What can hang from each mark:
repem: simo
vedi: dinotu
tusuvi: dinotu duzi numez
luker: nuto
duzi: kopa simo vuli
vuli: duzi
numez: miva mulak negu nuto tusuvi
simo: duzi
kopa: duzi nadi pavu
dinotu: murev tusuvi vedi
miva: numez
laben: murev tusuvi vedi
negu: numez
ragad: dinotu

Every row comes from one small tree of marks. Brackets hold a mark, then the marks that hang from it, in alphabetical order. Every link used is in the known rows. Which tree was each row made from?
In the rows, 128 means zero.
Known rows:
[laben [tusuvi [duzi vuli] [numez negu]]]: [168 115 164  55  77 177 147 139  90 190 110  93 123 123 123 148 160  99
 129  98 135 158 132 106  79  91 126  98 147 168 178  86 102 152 117 116
 157 141 122 112 165  99 117  98  85 121 170 176  20]
[negu [numez miva nuto [tusuvi dinotu]]]: [153 166 199  49 107 130 190 139  90 157 137 111  75 106 151 171 128 121
 124 108  95 141 116 171 171 105 122  82 159 143 121 114  83 174 138 127
 133 191 125 107 168 127  99 108 105  90 175 147 101]
[laben murev [tusuvi dinotu duzi] vedi]: [175  94 224  63 119 158 172 120 151 152  96 141 164 116 128 158 113  83
 157 145 129 125 196 140 128 129 145  78 174 163 191 105 178 100 117 111
 161 125  72 103 118 114  81  87  52 104 154 162 112]
[simo [duzi [kopa nadi pavu] vuli]]: [139 111  45  88 189  96 123 136 172  73 130 145 157 120 170 140 134  88
 124 147 105 208  79  51 105 163 128  95 137 118  85 164 118 165 141 153
 105 147 152 174 123 126 131 130  58 151  93 139 195]
[vedi [dinotu murev]]: [110  78 169 131 128 116 152 140 156 144 112 127 182 132 142 154 104 120
 125 136 138 131 133 136 139 133 107 141 145 140 123 113 132  92 126 126
 109 137 119 104 123 139 126 127  72 151 135  90 153]
[tusuvi dinotu duzi numez]: [155 145 189  70  99 175 136 150 138 169 105  90 154 141 113 150 128  84
 139 136 158 163 173 143 112 108 134 109 158 142 141  80  98 145 151 129
 178 166  80 166 132 115  69 110  84 145 139 176  88]
[duzi kopa simo vuli]: [132 125  99  79 143  74 106 170 120 131 129 132 147 152 150 135 169  79
 116 126 118 175  69  49  95 158 134 103 134 129 119 191 125 170 160  91
 127 159 185 125 168 107 121 103 104 148 135 158 169]
[vedi [dinotu tusuvi]]: [119  92 124 121 135 109 146 140 133 135 114 118 138 126 101 133 105 121
 135 122 145 132 100 136 135 113  98 140 128 135 130 129 129  94 138 137
 103 133 102 113  93 108 165 105  89 118 113  87 143]
[repem [simo [duzi [kopa nadi] vuli]]]: [135 132  76  72 158 102 128 142 146  63 100 141 170 164 177 123 130  68
 112 140 111 205  98  56  86 178 126  79 100 151 104 157  98 170 169 141
 117 165 151 133 110 132 111  94  74 139 118 173 220]
[tusuvi duzi [numez mulak]]: [163 164 136 110  77 165 154 144 124 127 137 103 164 111 134 115 120  85
 137  97 150 121 139 126 101  92 115 111 180 139 177  78  97 165 122 133
 153 134  81 118 157 101  82 135  89 146 146 162  53]
[luker nuto]: [103  92 124 122 125 113 140 130 107 122 132 118 105 123 118 132 133 142
 117 106 125 131 103 141 121 147 117 129 114 132 125 126 113 138 146 125
 135 136 148 113 131 147 129 124 113 130 128 127 142]
[negu [numez miva mulak nuto tusuvi]]: [165 184 144  95  83 118 208 134  76 118 169 126  83  74 167 138 122 124
 119  66  85 105  85 150 162  89 105  84 179 137 167 107  81 193 108 131
 107 160 131  62 193 110 112 135 114  90 189 134  67]
[tusuvi dinotu]: [137 115 171  97 139 145 129 149 141 154 124 127 129 136 130 143 127 126
 132 153 134 156 145 143 145 131 135 109 144 130 103 118 125 120 143 122
 141 154 113 160 120 119 114 102 109 130 121 133 143]
[miva [numez negu nuto tusuvi]]: [152 104 144  94  88 165 201 126  52 114 131 139  29  91 156 136 159 120
 138  89  86 125  70 187 143  94 111 119 115 164 133 122  90 172  96 100
 112 192 153  84 158 124 134 155 122 120 171 110  88]
[laben murev [tusuvi duzi]]: [158  96 170 112 120 131 154 106 144 148 111 125 151 118 125 126 114  98
 121 109 130 125 157 124 111 121 141 104 165 150 188 122 153 106 111 121
 149 114 102  81 136 125 104 110  80 109 143 155 106]
[repem simo]: [113 137 147  98 131 144 122 136 115 100  98 133 149 148 134 119 110 113
 125 138 123 143 139 120 106 142 121 127 107 134 149 119  99 107 134 135
 118 154 115 103 109 120 104 137 126 143 143 156 151]
[kopa duzi nadi pavu]: [133 126 104 102 193 161 121 117 165  60 119 136 148  79 152 128  85 109
 145 164 103 178 111  90 151 127 133 144 126 115  93 138 125 119 103 163
 104 155 153 173 122 136 124 184  92 143 121 135 129]
[vuli [duzi [kopa nadi] simo]]: [160 128  87  80 157 114 114 136 156  89 148 166 146 117 160  94 123  56
 146 146 105 184  64  87 112 150 160 112 131 138  79 183 151 185 150 111
 122 163 164 152 150 107 134 123  76 160 153 160 186]
[miva [numez mulak [tusuvi duzi]]]: [148 136 105 113  61 149 199 124  97 101 150 117 117  94 147 100 133 105
 134  59 145  92  97 149 145  77 113 116 155 185 168  95  84 196  94  97
 130 147 129 100 166 139  95 156  77 118 140 124  78]
[dinotu murev [tusuvi numez] vedi]: [ 97  94 181 119 166 120 131 105 164 114 135 128 109 171 135 116 107 104
 153  91  58 145 113 132 109 126 149 125 152 163 178 133  95 130 112 155
 125 138  83  89 143  91 162 131  76 123 109  99 121]
[simo [duzi kopa vuli]]: [136 144  72 108 139  73 136 138 149 107 145 110 130 167 144 135 163  87
 111 114 135 165  93  71 105 167 131  86 133 136 117 144 107 183 160 121
 117 147 164 141 127 113 147  83  88 136  84 130 194]
[kopa [duzi vuli] nadi pavu]: [136 121  93  68 196 133 119 138 155  73 117 122 160  93 158 136 103 112
 138 154 100 201  94  55 133 132 129 136 132 110  88 147 121 131 107 162
 103 153 180 188 133 137 122 170  89 130 127 152 132]
[numez miva mulak negu]: [165 121 109 111  69 130 180 130  79 117 177 141 102 102 184 117 168 127
 106 105 122 132 118 156 133 104 106  93 133 137 141 100 139 131 114 106
 117 138 158  82 187 103 143 124  98 128 165  99  69]
[repem [simo [duzi kopa vuli]]]: [123 155  92  76 145  93 132 144 135  78 114 120 153 183 147 121 149  72
 108 123 132 181  99  63  83 178 124  87 116 147 140 137  77 165 167 137
 111 170 149 118 109 107 122  84  84 152 101 157 211]
[repem [simo [duzi vuli]]]: [116 159 111  73 141 117 136 144 131  83 102 126 156 169 130 119 133 114
 112 132 138 161 110  87  91 170 116 124 114 144 145 104  78 136 163 145
 112 135 146 107 107 123 116 107  87 138 123 148 186]
[vuli [duzi kopa]]: [149 142  95  96 138 111 144 121 150 104 170 116 115 142 133 109 138  70
 138 108 128 161  99 107 112 140 152 108 143 130 116 140 121 177 126 123
 109 171 140 162 124  88 152 106 109 160 108 138 166]
[tusuvi [numez mulak]]: [154 160 143 114 105 149 142 147 115 131 146 124 145 113 135 130 114 107
 137 101 130 121 144 134 107 112 112 106 166 134 164 109  91 148 132 138
 127 140  76 122 154  97 112 150 111 151 147 136  63]
[tusuvi [dinotu murev vedi]]: [ 99  78 200 113 178 131 137 129 187 128 133 138 124 162 157 134 120 126
 141 148  78 155 142 143 141 143 166 115 160 144 121 113 127 112 114 132
 138 156 120 136 139 115 124 113  65 125 119 103 158]
[ragad [dinotu murev [tusuvi duzi] vedi]]: [ 94  78 164 107 136 102 146  95 174  91 128  90 129 180 153  91 116 113
 133 111 112 130  72 134 143 117 148 124 184 143 170  66 133 128 100 143
 146 133 132  67 125  84 150  88  51  96 116  98 162]
[dinotu tusuvi vedi]: [101 104 116 128 171 114 124 114 155  96 136 126  79 151 118  97 125 128
 145 105  82 135  82 131 120 127 152 129 134 138 147 140 124 120 114 145
 122 123 118 108 114  91 176 107 103  90 101  92 140]
[duzi [kopa nadi pavu] simo vuli]: [135  91  68  66 194 101  95 170 144  99 114 168 177 104 174 142 134  75
 128 161  88 214  52  33  95 155 134 110 134 111  80 203 138 158 137 121
 118 160 169 159 163 128 112 154  72 157 142 168 174]
[miva [numez mulak nuto tusuvi]]: [155 133 116 109 101 150 208 143  78  99 156 146  81  89 157 123 119 117
 140  63  94  96  63 169 162  76 103 110 163 158 159 121  81 201  95 107
 109 172 124  83 149 115 117 172 106 122 149 106  98]
[simo [duzi vuli]]: [131 152  93 104 137  97 144 137 145 106 130 119 132 152 132 124 145 131
 116 120 142 148 103  99 116 156 122 124 135 136 123 115 113 156 154 133
 123 112 158 130 125 127 139 100  91 127 106 125 164]
[numez miva mulak negu tusuvi]: [178 118 111 112  63 142 192 115  52 103 181 136  65  98 190 113 180 134
  96  85 112 121 106 174 157  69 105  77 144 157 146 102 120 134  95  96
 101 164 167  55 203 119 152 128  92 112 168  98  38]
[numez mulak negu nuto]: [171 116 138 127 100 178 175 150  83 100 151 153  84  84 180 119 150 130
 128 128  98 130  71 154 129 101 109 102 163 107 148 101 128 139  95 120
 118 163 138  86 154  75 137 124 117 128 157 113  72]
[laben tusuvi]: [136 108 148 127 134 147 129 126 126 165 124 135 126 115 114 135 108 137
 133 114 121 116 133 125 136 108 138 114 138 159 153 130 137 132 120 124
 121 111 111 106 121 114 141 116 115 116 123 128 106]
[dinotu murev [tusuvi [numez nuto]] vedi]: [115 100 192 107 178 142 151 120 158 105 131 134  88 163 144 121  99  99
 156  89  28 149  75 147 115 112 149 117 175 143 182 129  97 150 102 155
 129 153  84  77 138  71 156 133  86 117 120 111 126]
[negu [numez miva mulak nuto]]: [151 189 139  93  92 108 191 145  98 128 161 129 124  82 163 140 109 120
 128  83  98 113  99 130 137 117 107  97 166 116 160 110  97 181 126 138
 124 130 122  81 181  99 108 134 115 109 193 139  97]
[duzi vuli]: [129 124 114  93 135 104 131 148 118 139 128 117 131 144 133 137 147 131
 120 119 125 151 113  92 106 133 123 123 136 127 122 133 117 139 132 121
 128 121 155 149 134 127 125 115 122 120 133 141 129]
[duzi [kopa pavu] simo]: [117 118  96 107 168 119  96 150 141 103 132 163 150 106 142 133 132  76
 132 162 110 168  74  71 108 151 131 123 141 118 121 180 131 143 133 120
 111 171 144 121 159 101 117 162  88 179 122 137 166]
[duzi simo]: [125 132 128 114 134 125 109 148 127 127 118 153 143 118 129 113 127 117
 132 151 124 131  95 108 126 141 130 141 129 135 128 153 139 132 149 107
 135 128 150  96 159 125 118 135 108 147 154 133 140]

Write each row's tree:
[153 144 112  82  76 129 159 123  95 117 138 125 126 126 146  97 159  94
 101 107 137 119  83 142 152  86 126 119 143 165 146 115 139 167 133  85
 148 142 189  52 204 153  94 133  72 119 178 150 101]
[numez miva [tusuvi [duzi simo]]]
[121 148 108  56 184 121 110 158 143  79 119 125 155 103 133 127 123 101
 137 160 121 181  66  40 126 143 122 162 143 114 119 153 113 136 131 130
 102 157 198 141 163 112 120 177  79 153 133 147 138]
[kopa [duzi simo vuli] pavu]
[146  85 195 102 104 165 168 120 143 134 124 111 126 144 170 128 140 116
 117 121 128 146 131 156 172  92 139 101 180 173 132  87 120 133  96 110
 151 180 143 113 155 151  90  98  62 124 109 136 120]
[numez [tusuvi [dinotu murev] duzi]]
[160 136 159  79  72 138 158 120  78 155 140 115 108 123 147 149 166  97
 117 106 114 155 160 164 104 109 118 101 107 148 141 105 110 133 146 117
 139 161 128 100 186 115 131 142 116 141 184 131  57]
[tusuvi [numez miva negu]]
[142 149  97  84 145 106 121 140 149  95 162 138 134 134 131  96 139  60
 139 130 128 162  66  92 107 152 151 125 143 139 115 162 133 185 154 100
 109 171 163 134 152  89 141 118  88 173 137 146 175]
[vuli [duzi kopa simo]]
[140 114 118 114  72 140 183 137  83 114 157 148 104  84 163 124 149 122
 145  95 132 119 118 145 116 116 100 119 117 157 145 109 103 154 116 101
 115 147 132 109 169 104 134 159  98 145 159  91  83]
[miva [numez mulak negu]]
[156 128 195  63  80 188 171 143 131 179  78 110 204 103  79 166  86  66
 181 133 154  96 169 137 108  91 106 114 151 173 200  70 143 131 126 131
 143 119  46  92 105 106  90 118  51 135 179 150  56]
[laben [tusuvi duzi numez] [vedi dinotu]]
[141 110 141  95  99 156 184 137  83 125 121 141  68  99 150 143 147 113
 144 111  96 135  89 163 120 120 115 133 103 143 133 122 111 165 119 104
 131 166 145 110 143 104 128 157 127 133 173 111 115]
[miva [numez negu nuto]]
[148 103  86  77 158  85 102 168 130 120 116 155 162 131 179 133 152  74
 121 144 102 198  60  44 100 155 139  89 125 129  85 211 144 175 159  98
 131 154 182 140 163 134 113 106  96 138 155 176 180]
[duzi [kopa nadi] simo vuli]
[ 94  72 148 141 177 106 136 100 178  93 142 141 102 167 151  97 113 128
 139 101  61 137  90 130 133 128 156 127 150 158 162 139 129 117  94 141
 117 127 127  87 130  97 177 114  79 100  93  80 159]
[dinotu murev tusuvi vedi]
[111  77 201 110 166 143 153 123 162 115 137 133  84 161 164 130 129 130
 134 129  66 143 118 163 168 115 158 100 169 165 121 116 114 113  96 124
 122 185 129 109 151 130 133 111  58 111 114  97 128]
[numez [tusuvi [dinotu murev vedi]]]
[102  75 128  98 151  98 148 112 174  96 134 108 126 182 159  91 139 116
 125  88  79 161  66  84 102 115 154 128 168 151 170 113 123 142  96 133
 141 110 164 106 146 101 150  85  55  86 104 118 148]
[dinotu murev [tusuvi [duzi vuli]] vedi]
[143 114  72  67 192 134 102 138 170  66 145 178 159  85 155 104 107  62
 146 164  95 203  54  74 110 148 147 133 140 122  80 180 149 171 130 133
 102 171 152 166 147 101 128 168  55 184 141 158 180]
[vuli [duzi [kopa nadi pavu] simo]]
[126 129 109  85 191 155  96 133 161  58 108 162 163  71 157 118  87  98
 150 186 106 181  77  69 149 142 133 158 127 119  91 168 139 126 124 144
 109 156 171 140 152 136 110 197  73 151 150 147 144]
[kopa [duzi simo] nadi pavu]
[142 137 109  61 168 112 110 155 141  85 111 134 163 114 169 119 117  97
 138 155 111 185  74  47 136 143 138 135 118 131  86 179 137 156 151 112
 123 144 211 144 162 144 115 136  86 121 166 165 148]
[kopa [duzi simo vuli] nadi]
[140 140 164  71  94 122 130 120 111 140 111  67 137 161 105 120 113  89
 130 102 162 135 107 144 122  97 111 118 168 133 176  62 100 152 153 147
 160 143  78  98 113  81 125  99  92 128 130 146 106]
[ragad [dinotu [tusuvi duzi numez]]]
[137 115 157 110 149 160 160 152 133  97 157 130  79 129 152 109 135 135
 138 117  93 124 107 161 160  96 148  79 187 147 131 101 104 130 101 127
 113 184 111 114 147 103 128 110  68  97 124 103  78]
[numez mulak [tusuvi [dinotu vedi]]]
[180 120 157  68  99 146 173 121  64 136 142 128  57 129 150 139 153  92
 123  83  73 165  87 183 120  82 112  97 130 136 162 119 106 153 128 126
 139 167 115  72 161  73 161 126 112 119 166 118  71]
[dinotu [tusuvi [numez miva negu nuto]]]
[175 124 197  79  89 183 152 160  96 150 139 130 109 104 155 153 144 107
 141 136 131 166 156 161 115 111 113  82 163 139 135  87  92 118 135 122
 135 186  78 137 165  78 117 113  83 158 152 129  41]
[tusuvi dinotu [numez mulak negu]]
[172 120 147 113  91 157 147 132  81 117 156 138  85 103 149 117 140 113
 136  89 110 147 109 143 103  95 103  97 149 149 171 115  96 130 115 129
 115 154  80  89 157  61 168 118  94 129 129 104  43]
[dinotu [tusuvi [numez mulak negu]]]
[144 181 170  79  85 150 152 146 106 121 106 121 111  82 135 122 123  98
 135 117 113 115  51 110 136 118 120 130 171 140 157 125  89 189 123 115
 144 167 147  56 190 125  76 114 100  98 196 183  94]
[negu [numez nuto [tusuvi [duzi simo]]]]
[153  95  79  94 153  93 120 147 133 124 123 128 149 142 176 145 154  85
 119 121 101 197  94  63 105 137 136  76 125 126  83 184 132 169 136 120
 126 156 158 173 132 135 123  98 113 119 128 169 165]
[duzi [kopa nadi] vuli]
[153 120  61 101 153  86 128 129 160  95 129 134 150 150 173 133 152  86
 114 127 117 192  88  62 109 165 136  79 121 136  81 168 124 181 163 130
 122 140 160 159 121 134 141  87  77 125 104 147 198]
[simo [duzi [kopa nadi] vuli]]
[130 128 102  51 202 130  99 156 154  69 108 148 170  85 161 126 105 100
 138 172 103 203  64  37 129 144 127 152 131 114  82 174 133 136 131 140
 111 151 201 161 163 133 113 181  67 143 154 162 145]
[kopa [duzi simo vuli] nadi pavu]
[119 111 219  66 149 121 160 128 167 155 140 118 134 174 154 154 122  92
 137 114  70 166 176 166 131 127 161  95 157 159 137  97 105 131 144 129
 156 164 100 121 178 114 104 138  55 141 156 121 116]
[tusuvi [dinotu murev vedi] [numez miva]]
[145 144 103  96  65 148 179 145  96  96 144 141 134  88 149  88 133  93
 139  81 147  92  69 129 145  90 114 133 155 185 167 121 100 198 116  81
 136 151 149  68 190 132  85 165  57 132 164 134  91]
[miva [numez mulak [tusuvi [duzi simo]]]]
[157 112 123 106  85 160 198 149  74 103 149 154  81  76 170 125 145 114
 146  95 100 123  80 164 124 107 102 117 139 139 151 110 104 175 103 105
 121 164 134  93 156  84 127 160 106 142 167 103  91]
[miva [numez mulak negu nuto]]
[ 82  91 181 116 149  94 131 114 166 110 134 106 135 170 158 117 117 130
 130 136  95 122 104 142 145 151 147 125 168 123 144  80 130 116 115 141
 128 147 138  78 136 104 143 122  78 126 140  95 157]
[ragad [dinotu murev vedi]]
[136  82 213  84 163 144 156 123 191 152 110 121 131 141 122 128 113  95
 139 129 101 145 164 138 115 133 168  90 182 146 168 105 146  94 115 127
 164 142  92 108 127 105  93  86  47  90 142 143 110]
[laben murev [tusuvi [dinotu vedi] duzi]]
[168 115 127 133  77 172 169 125  66  97 162 142  65  92 176 110 167 143
 116 109 116 120  92 159 145  87 109  89 155 151 141 109 110 122  85 107
  95 177 147  71 178 108 149 119 102 114 145  99  42]
[numez mulak negu tusuvi]
[111 102 231  86 161 147 134 139 183 144 123 125 132 164 142 152 110 103
 153 133  75 164 165 151 120 139 159 106 168 151 138 105  95 118 131 138
 151 170  80 137 152 107 113 127  67 150 134 126 124]
[tusuvi [dinotu murev vedi] numez]
[123  66 152 125 111 122 165 119 162 129 109 107 174 142 136 121 106 103
 122 112 151 136 102 127 139 102 105 144 158 156 155  99 138 104 112 132
 127 127 117  86 116 120 134  96  46 126 105  93 157]
[vedi [dinotu murev [tusuvi duzi]]]
[192 128 209  71 105 201 173 178  84 147 140 143  86  96 167 155 140 103
 144 138 103 161 119 174 122 102 109  77 185 118 145  89  92 140 128 123
 140 204  82 125 158  66 109 119  98 154 165 137  47]
[tusuvi dinotu [numez mulak negu nuto]]
[142 147 174  64 134 132 169 158 140 144 166 120 126 141 141 131 127  95
 146 104  92 149 158 168 122 107 142  76 175 139 149  86 100 148 146 133
 144 163  86 130 169  84 111 135  59 132 168 121  71]
[tusuvi [dinotu vedi] [numez miva mulak]]
[177 140 167  70  89 158 179 133  68 150 139 123  83 115 155 148 156  91
 126 108  85 155 121 181 112  98 109  99 128 125 146 104 107 151 137 119
 142 174 126  85 179  95 123 145 124 141 196 145  62]
[tusuvi [numez miva negu nuto]]
[176 101 169 104  92 184 169 146  78 121 159 136  66  94 177 130 167 138
 117 135 127 142 113 173 162  89 116  72 169 150 118  94 104 117 104 100
 114 198 130 106 166 101 141  98  84 119 137 101  49]
[numez mulak negu [tusuvi dinotu]]
[109 102 164  97 145  91 155  95 154 118 151 124 111 176 149 123 118  96
 137  70  54 147 126 148 123 112 151 113 147 169 178 125 110 144 117 140
 133 129 107  72 172  97 159 137  69 119 133  99 121]
[dinotu murev [tusuvi [numez miva]] vedi]
[134  91  80 118 178 131 113 131 154  93 125 157 154  94 165 143 114  84
 131 151  92 191 104  81 115 136 136  98 129 112  87 174 132 140 113 152
 114 168 120 174 127 129 121 155  97 152 113 150 159]
[duzi [kopa nadi pavu]]
